Every row comes from one small tree of marks. The marks that hang from a mark follow it in brackets, in alphabetical order. Every link used is in the known rows. Which tree was each row made from?
In the rows, 128 means zero.
Known rows:
S(L(Q(M V) R Z)): [154  96 110 129 150 147 105 146 112 149 122 103 167 124 111 158  96 140
 100 105 167]
Z(L(Q(M) R S) V): [ 87 121 139 125 115 131 107 128 123 148  81 149 136  76 159 147  65  96
 126 109  84]
Q(L(S) M V): [178  85 177  75 181 201 153  96 152 186 142 129 112 152  32 106  74 178
 150  62 157]
L(Q): [137 114 145 129 116  96 146 115 124 136  84 104 159 119 108 106 164 141
 108 116 155]
Q(L(R Z(V)) M): [111  85 125 116 145 163 102 134 102 150  84 124  83 136  97 122  65 131
 124 113  89]
L(S(V(Q(M) Z))): [149 146 148 112 141 126 125 108 118 161 206 105 149 130 157 159 142 129
 133 118 113]
M(Z): [109 145 113 126 124  98 103 149 164  65  75  73  99 137 145  93 176 135
 119 148 127]
V(Z): [135 120 134 162 112  93 130 108 130  90 111 112 123 123 136 118 170 143
 138 126  98]
V(Q(M) S Z(L(R))): [131 181 119 169 167 160 147 101 136 124 184 230 124 137 148 133  97 122
 177 121 108]
L(Q R Z): [125 120  79 170 121  96 105 137  60 163  56  74 165 101 150 140 135 137
 108 130 117]
Q(V): [133  90 138 104 119 123 154  96 141 109 108 123 119 144  65 102 161 151
 145 110 159]
Z(L V): [ 73  91 152 116  81  93 131 123 136  69  66 169  98  90 134 123 139  94
 127 152  95]
V(Q(M)): [104 122 157  97 159 148 128  96 144 113 139 144 112 158  89 115 138 125
 141 119 150]
Q(V(Z)): [147 108 149 139 123 123 156  97 143 113 136 142 108 143  90 107 158 168
 157 101 135]
Q(L(R) M(S) V): [159  89 135 108 157 215 151 133 162 166 130 160  84 155  28  89  60 153
 159  92 154]
V(Q Z): [135 146 166 152 133 115 136  97 119 116 161 168 115 145 135 126 174 147
 147 125 123]
S(L(R Z) V): [152  87  68 110  93  94  70 167  85 114 155  66 176 108 171 181 157  89
  80 165 128]
L(Q(M(S) V) R Z): [123 127  93 168 150 158 145 147 101 179 101 112 126 126 103 131  82 157
 138 109 144]
Z(V): [ 79 105 157 107  79  84 141 109 132  78  87 130 100 127 128 117 153 107
 116 145  99]
M(S(V(Z))): [140 133 122 154  85  99 163 149 139 102 164 116 122 119 145 126 173 119
 129 171 116]
V(Q S Z(L(R))): [146 183 118 180 138 127 151 101 110 122 171 230 141 127 164 134 135 122
 166 139 112]
S(V): [134  95 110  92  88  87 122 128 125 105 146  85 142 124 128 124 186 104
 111 152 129]
L(Q R S(V) Z): [152 138  75 150 117  91 100 143  37 216 124  40 200  84 194 179 127 128
  94 129 104]

Which tree is each row?
[ 79 128 165 104 112 140 130 129 148  99 151 181  96 149 129 142 102  92
 120 142 124] | Z(V(Q(M(S(L(R))))))
[115 191 133 119 177 152 160 117 166 100 163 192 109 163 128 105 121 126
 155 142 153] | V(Q(M(Z(L))) S)
[167  98 105 138 138 130  97 121  58 188  74  69 154 103 127 144 113 146
 112 120  99] | Q(L(R S Z))
[109 169 118 129 147 138  90 144 136 170 100  77 142 118 172 133  70 126
 114  92  99] | L(Q(M(Z(V))) R S)
[120 166 102 168 120 138 133 189 173 104  81 140  98 105 149  97 125 134
 140 153 148] | M(S Z(L(Q(V) R)))
[162 155 151 110 140 119 171  98 129 110 186 183 179 159 123 139 160 118
 115 151 186] | V(Q S(L))
[ 74 167 161 110 115 103 117 142 158  73 113 143  67 156 163 104 161 126
 124 153 119] | M(Z(V(Q)))
[129 157  88  99 138 137  69 139 119 161 170  74 147 129 179 155 118 100
 124 127 106] | L(R S(V(Q(M(Z)))))
[159 130 146 147 150 113 167 107  67 205 106  76 177 107 127 152 135 188
 118 102 151] | L(Q(V) S Z)
[ 67 122 184  88 120 125 142 101 142  98 137 176  80 155 113 120 125 111
 131 129 117] | Z(V(Q(M)))
[111 161  70 148  94 116 102 207 166  78 114 110  96  97 183 115 148  94
 130 192 115] | M(S(V) Z(L(R)))
[142 137 106 168  84 110 145 167 129 128 150 139 137  93 159 131 146 111
 130 162 115] | M(S(V(Z(L(Q R)))))
[139 110 103 144  97 117 122 154 145  87 105 100 161 111 128 141 139  97
 106 166 143] | M(S(L(R)))
[130 139 153 109 162 155 149 136 180 137 118 123 104 155  83  84 115 172
 134  85 176] | L(Q(M(Z) V))
[150  96 107 123 175 170  90 123  87 188  89  71 131 119 106 142  66 145
 125  97  96] | Q(L(R S Z) M)
[167 120 109 112 124 130 162 104 142 113 148 151 163 149  88 123 132 132
 131 121 171] | Q(V(S(L(R))))
[120 117  97 130 137 139 100 126 133 150  86  98 151 122 110 113  97 119
 120  95 129] | L(Q(M) R)
[122 160 169 159 158 155 152 113 153 116 179 178  94 153 121 124 129 145
 162 126 125] | V(Q(M(S)) Z)
[ 83 126 192  97 117 135 152 124 156  91 156 185  93 151 119 137 117 103
 119 146 136] | Z(V(Q(M(S(L)))))
[172 122 118 114 105 117  78 149 115 128 232 149 163 132 177 173 156  96
 105 143 136] | S(L(R) V(Q Z))
